Each row was made from one small tree. Brackets hold a mark, then the marks that hang from it, in alphabetical order. Every link used is in the known rows. Write each row's tree.
In the rows, zero is written as 128.
Known rows
{kima {zorig nulif}}: [117  79 166 122 116 144 122 123 117 112 119 119 120 129 136 149 181 128
  88 143 183 119 121 100 127 131 136  86 129 108 161 159 133 122 129 136
  89]
{pufadeg {nulif rifez}}: [134 133 117 111 177 130 134 135 147  99 144  93 160 125 112 130  88 143
 115 143 129 119  94 102 167 100 156 130 152 159 104 121 138 165 137 123
  90]
{foviz {desef libiz {mifiveg {dokir kuru}}}}: [ 81 199 120  98 118 128 143 183 123 118  93 167 158 120 166 115 103  95
 174 124 150 145 118 100  85 117  96 165 124 115 127 173 117 154 159 165
 134]
{foviz {desef libiz {mifiveg {dokir {kuru gibi}}}}}: [ 77 202 114 109 114 117 154 166 116 131  47 173 144 120 194 114 116  90
 188 112 147 170 125 130  99 108 103 166 110  90 132 160 109 145 179 127
 158]
{nulif {pamo {tize libiz mifiveg}} {rifez {dokir kuru}}}: [161 104  90 154 132 107 107  92  97 194 195 105  95 154  99  80 137 129
 193 131  57 152 110 198 148 191 112 141 105 164 105  87 134 139  54  94
 157]
{pamo nulif}: [128 130 136 132 142 116 103 157 115 141 134 113 153 135 109 133 157 136
  67 122 171 155 120 121 149 121 134 114  96 122 159 122 135 137 156 108
  61]
{pamo {nulif {rifez dokir} zorig} {tize libiz mifiveg}}: [159 102 104 168  72 108  86 146 105 165 195  96 106 148  60 112 116 153
 123  95  72 165 121 191 186 165 143 155  73 149 122 145 123 101  75  38
 147]
{tize libiz {mifiveg {dokir kuru}}}: [121 137 124 144 131 117 124  77  94 144 161 115 149 150  98  60 144 119
 112 138 130 186 142 152 134 144 101 157 104 175 160  91 102 142 121 110
 132]
{safi {pufadeg {desef libiz mifiveg}}}: [127 173 107  90 136 170 159 230 134  98  80 133 135 137 114 169  92  95
 138 123 174  81 129  80  71 143  78 142 127 106  95 175 182 135 139 164
 119]
{pufadeg {nulif {pamo {tize libiz mifiveg}}}}: [163 104 113 149 120  98 134 152  94 137 215 118 142 161  90 116 122 148
 168 146 105 170 100 153 125 143 115 149  46 162 128 134 108 115  84 115
 121]
{pamo {nulif rifez}}: [153 132 115 138 148 112 100 138 131 143 133  97 143 127 101 137 126 132
  79 124 138 145 115 130 168 125 131 112 133 130 130 123 146 148 137 102
  85]
{zorig nulif}: [142 115 148 117 118 131 121 133 123 110 129 112 153 118 116 139 155 143
  92 148 181 119 113  92 147 102 139  92 122 139 144 149 131 135 137 139
  77]
{safi pufadeg}: [111 138 140 103 155 134 135 133 124 108 108 106 129 146 102 126 167 138
  96 128 167  98 115 116 127 137 119 128 118 123 118 117 152 141 143 155
  83]
{nulif mifiveg}: [124 133 144 110 153 134 121 125 110 102 137 121 138 144 125 109 143 145
  97 151 163 128 125 119 131 120 118 108 141 110 149 123 154 122 146  92
  85]
{tize {mifiveg {dokir kuru}}}: [119 134 137 127 155 127 117  89 108 134 156 124 158 141 119  81 117 125
  97 134 139 172 152 142 131 143  97 134 106 158 156  96 100 148 130 143
 115]
{kima burig mifiveg {zorig {nulif rifez}}}: [128  56 137 135 108 177 121  50 138  98 117 134  76 127 169 141 142 128
  75 156 121 122 135 116 140 185 127  20 173  99 121 204 139 109 101 128
 124]
{zorig {nulif mifiveg pamo {rifez {dokir kuru}}}}: [169 122 118 140 142 126 111  82 166 152 114 126 110  97 145  98 142 151
 176 136 104  79 124 141 123 111 139  83 186 136 108  93 161 138  67 110
 150]
{nulif pamo}: [131 106 137 109 169 104 131 126 126 131 148 128 139 137 132 145 177 134
 121 139 130 124 112 119 127 122 130 121 115 112 131 112 131 134 149 161
  90]
{mifiveg {dokir kuru}}: [102 136 151 118 154 128 113  96 123 136 132 120 149 125 133 101 139 124
 116 140 153 143 132 117 133 121 145 138 138 151 158  95  99 157 153 148
 100]
{puzu {mifiveg {dokir kuru}}}: [114 134 175 122 170 136 102 122 109 128 135 134 152 125 103 113 124 144
 130 130 144 142 145 119 111 132 125 137 114 162 169  90  85 144 161 105
  85]
{safi {pufadeg {nulif pamo rifez}}}: [152 141 109 120 178 109 152 135 180 110 116 105 135 123 107 142 122 149
 157 125 101  70  98 119 121 111 140 137 143 140  70 105 148 151 103 178
 127]
{foviz {desef libiz}}: [ 93 159 135  82 125 114 136 184 117 109 113 141 156 127 154 155 168 107
 113 115 147 128 103 109 121 121 108 155 104 110 118 161 143 148 183 171
  94]
{mifiveg {dokir {kuru gibi}}}: [ 97 138 146 127 153 118 126  75 116 150  90 125 137 126 163 101 151 121
 127 129 150 164 137 147 146 110 154 138 124 128 164  81  92 147 171 106
 125]
{pufadeg desef}: [125 113 124 101 163 147 113 151 115 114 127 116 150 133 125 161 139 106
  81 160 171  99 115 107 124 120 152 127 115 144 136 121 139 151 145 136
  79]
{safi {pufadeg {desef foviz libiz} {nulif zorig}}}: [ 97 152 129  90 119 142 161 224 189  73  99 123 126 103 112 207 120 109
 102  95 122  51 151  71  87 121 163 163 162 148  74 147 149 129 169 236
 157]
{kima burig {mifiveg {dokir kuru}} {zorig {nulif rifez}}}: [118  74 143 150 101 178 110  13 152 122 107 144  82 108 185 111 127 120
 101 154 110 131 157 127 125 179 140  38 186 122 135 179 101 123  91 147
 157]
{tize libiz {mifiveg {dokir {kuru gibi}}}}: [119 135 121 152 129 107 135  61  90 155 119 122 134 150 125  59 157 115
 126 125 126 207 146 181 145 137 110 158  88 151 165  79  97 132 139  73
 157]
{desef foviz {mifiveg {dokir {kuru {gibi bado}}}}}: [ 84 149 101 146 133 131 164 139  89 149  59 156 109 149 139 125 113  95
 102 115 168 152 143 111 140 103 127 141 145  89 146  82 111 131 180 131
 147]
{safi {pufadeg {desef foviz libiz} {nulif mifiveg}}}: [123 174 126  99 128 157 157 212 172  91  93 125 131 105 127 183 100 110
 122 105 154  56 146  85  74 122 109 151 171 141  82 128 190 126 147 202
 140]
{safi {pufadeg {nulif mifiveg}}}: [119 161 136 118 155 145 143 152 149  79 107 113 143 139 107 103 119 165
 124 134 169  84 119 113 104 108 129 128 131 130 116 119 162 129 118 122
  99]
{foviz {desef libiz {mifiveg {dokir {kuru {gibi bado}}}}}}: [ 75 183  93 133 107 129 171 190  91 141  30 187 135 144 174 124 116  86
 133 100 160 145 124 123 101  81 106 173  91  70 139 140 117 141 180 120
 154]
{mifiveg {dokir {kuru {gibi bado}}}}: [ 98 122 124 152 144 130 142  99  94 160  67 141 128 151 141 110 148 115
  75 114 164 143 137 142 151  81 151 143 107 107 173  60  99 145 174 103
 120]
{kima burig}: [111  94 130 102 141 151 137 104 113 106 130 119 126 146 154 123 181 136
  71 139 130 139 116 121 147 151 139  90 122 111 140 137 140 140 163 122
  66]
{safi {pufadeg {nulif pamo rifez zorig}}}: [133 127 114 119 161 100 158 140 197  83 120 115 122 124 100 146 130 160
 146 122  74  59 118 117 115 108 175 137 152 133  72 128 127 130 108 176
 161]
{puzu burig {mifiveg {dokir {kuru {gibi bado}}}}}: [ 89  89 159 149 154 137 140 161  72 147  83 151 140 145 126 146 119 135
 110 120 137 127 140 145 147 108 173 112  54 124 176  53  65 140 205  52
 106]

Which tree is each row?
[154  97 119 142  93 103 110 114 132 147 182 119  79 133 102 123 145 161
 200 127  45  97 111 175 149 134 172 151 138 116 103 132 140  85  75  60
 179]  {nulif mifiveg {pamo {tize libiz}} {rifez dokir} zorig}
[172 112 133 157  69  84 115  93 137 133 189 128  98 127 100 135 122 151
 194 148  53 117 124 161 130 114 158 164 136 120 124 147  95  73  82  92
 200]  {nulif {mifiveg dokir} {pamo {tize libiz}} rifez zorig}
[182 108 126 130 134 101 127 108 153 130 132 117 135 102 121 159 148 139
 133 147 119  99 106 108 140 105 132  93 153 132 107 135 139 134 102 159
 122]  {zorig {nulif pamo rifez}}
[173 113 102 167  90 116  84 144  87 194 193  85 119 147  67 108 108 144
 133  95 102 179 102 195 193 168 105 151  64 159 120 120 147 124  74  41
 111]  {pamo {nulif {rifez dokir}} {tize libiz mifiveg}}
[ 66  75 158 129 137 178 112  33 125 122 124 157  85 142 193  97 155 114
  86 144 123 155 162 136 114 200 137  67 148 102 160 150  95 120 136 146
 125]  {kima burig {mifiveg {dokir kuru}} zorig}
[ 95 118 118 111 166 135 111  98 152 124 131 104 108 125 120  95 138 140
 125 124  84  99 131 135 164 141 192 127 180 144 108  99 130 158 132 103
 139]  {nulif {rifez {dokir kuru}} zorig}
[140 161 123 107 135 130 164 207 190 107  99 142 124  99 138 200 122 108
 153  99 119  47 144  95  46 120 106 153 167 129  71 116 185 116 131 234
 160]  {safi {pufadeg {desef foviz libiz} {nulif mifiveg pamo}}}
[103  59 129 136 122 197 106  33 150 135 102 135  61 119 187 101 151 132
 111 132 104 108 140 139 147 202 150  25 186 119 114 161 144 135  84 116
 136]  {kima burig mifiveg {zorig {nulif {rifez {dokir kuru}}}}}
[159 102 153 155 116 120 116  52 164 142 112 141  99  97 163 117 144 125
 169 150 111  99 147 140  83 122 129  90 195 110 148 121 121 111  65 148
 186]  {kima {zorig {nulif {mifiveg {dokir kuru}} pamo rifez}}}
[161 164 118 124 142 158 128 128 184  96  97 107 149  97 108 148  51 134
 139 135 138  46 121 123 106  77 144 165 152 163  91 114 148 136  82 141
 146]  {safi {pufadeg desef {nulif {mifiveg dokir} rifez}}}
[117 171 121  99 118 153 160 232 163 105 125 142 168  87 137 203  28  91
 157 103 153 114 128  50 109  87 117 184 148 146  97 156 137 135 172 208
 133]  {pufadeg {desef foviz libiz {mifiveg dokir}} nulif}
[124  67 158 128  88 172 133  88 120  90 101 137  91 133 176 122 194 138
  84 150 155 115 137 123 105 155 129  44 148  77 169 177 156  95 111  95
 105]  {kima burig {zorig {nulif mifiveg}}}
[107  99 149 118 128 163 118  60 128 109 146 149 128 126 165 128 124 141
  80 128 126 152 138 122 159 143 124  90 117 117 137 165 103 115 155 148
  93]  {kima burig {mifiveg dokir}}
[154  81 120 129 125 105 111 125 126 145 203 120 101 140 106 141 113 157
 159 113  42 121 123 181 166 165 133 139  92 124  91 136 119 104  79 117
 157]  {nulif {pamo {tize mifiveg}} {rifez dokir} zorig}
[138 127 125 111 132 127 148 203 189  80 136 159 147 108 144 180 107 129
 144 128  95  68 150  96  61  86 162 142 137 117 111 158 142 102 135 156
 165]  {pufadeg {desef libiz} {nulif mifiveg pamo zorig}}
[195 120 126 140 125 106 126 100 157 116 128 126 127 105 130 139 135 149
 143 158 120  90 120 120 118 101 118  78 170 117 113 139 157 113  85 124
 139]  {zorig {nulif mifiveg pamo rifez}}
[ 95 189 131  91 102 126 148 201 121 106 106 164 167 115 155 151  95 106
 166 108 154 142 103  95 113  94  83 180  99  99 119 192 123 132 172 167
 120]  {foviz {desef libiz {mifiveg dokir}}}
[181  97 112 153 119 119 102 105 120 179 172 114 108 119 118 113 114 147
 180 136  89 123 120 173 142 165 110  93 109 161 105 118 126 137  39 130
 149]  {zorig {nulif {pamo {tize mifiveg}} {rifez {dokir kuru}}}}
[161 133 169 137  90 133 114 106 137 109 127 131 156  95 127 129 121 154
 116 138 177 116 131 106 135  66 123 117 133 132 160 146 122 105 116 124
 108]  {zorig {nulif {mifiveg dokir}}}
[119 121  97 179 121 120 152  86  67 167  98 137 127 174 104  72 156 109
  75 108 141 185 146 175 151 111 110 162  73 130 171  58 102 130 142  68
 150]  {tize libiz {mifiveg {dokir {kuru {gibi bado}}}}}
[152 133 123 182  78 106  85 123  74 190 184 115 137 152  83  81 127 126
 123 130 138 214 143 179 131 167 104 151  53 171 182 119  82 119  88  80
 127]  {pamo nulif {tize libiz {mifiveg {dokir kuru}}}}
[103 164 128  87 129 132 162 210 119 108 131 134 133 130 128 167 105 104
 131 111 149 153 133  61 129 147  73 133 170 101 103 163 170 128 194 179
 111]  {desef foviz libiz mifiveg}
[ 88 183 129 112 124 123 165 155 125 141  77 146 121 111 171 137 100  90
 169  95 138 184 159 101 123 133  95 151 172  98 128 121 126 131 202 157
 165]  {desef foviz libiz {mifiveg {dokir {kuru gibi}}}}
[163 139 149 174  54 110  84 139  90 171 172 119 133 133  91 119 127 147
 140 129 157 172 123 161 140 112 127 158  79 130 178 141 111  88 102  52
 110]  {pamo {nulif {mifiveg dokir}} {tize libiz}}
[ 93 169 101 122 152 143 148 157 144 123  69 142 141 107 168 145  63  88
 165 141 163 133 134 101 106  96 173 154 148 153 126 105  99 150 156 145
 160]  {pufadeg {desef foviz {mifiveg {dokir {kuru gibi}}}} nulif}
[162  98 119 146 112  93 123 131  73 154 209 121 123 170  89 120 160 131
 152 151 106 175 113 166 127 172  92 142  55 139 137 131 119 103  93 111
 122]  {nulif {pamo {tize libiz mifiveg}}}
[138 153 128 160 113 107  94  95 163 126 123 127 127 111 112  92 111 142
 106 131 101 131 167 149 122 116 168 122 175 130 154 118 103 114 111  80
 169]  {pamo {nulif {mifiveg {dokir kuru}} rifez zorig}}
[177  90 102 144 120 104 113 111  98 184 208 103 105 148  89 119 126 140
 184 116  60 150  94 192 172 166 101 158  80 149  93 107 145 120  67  92
 140]  {nulif {pamo {tize libiz mifiveg}} {rifez dokir}}
[109 170 147  93 110 129 156 192 131 120 135 140 145 105 134 176  80 105
 148  90 147 158 137  66 137 116  74 166 159 107 112 158 144 120 196 199
 125]  {desef foviz libiz {mifiveg dokir}}
[152 115 122 123 149  94 131 105 162  93 148 135 110 131 124 133 142 150
 131 151  71  91 138 136 118 119 151 109 176  98 109 133 139  99 117 112
 167]  {nulif mifiveg pamo rifez zorig}
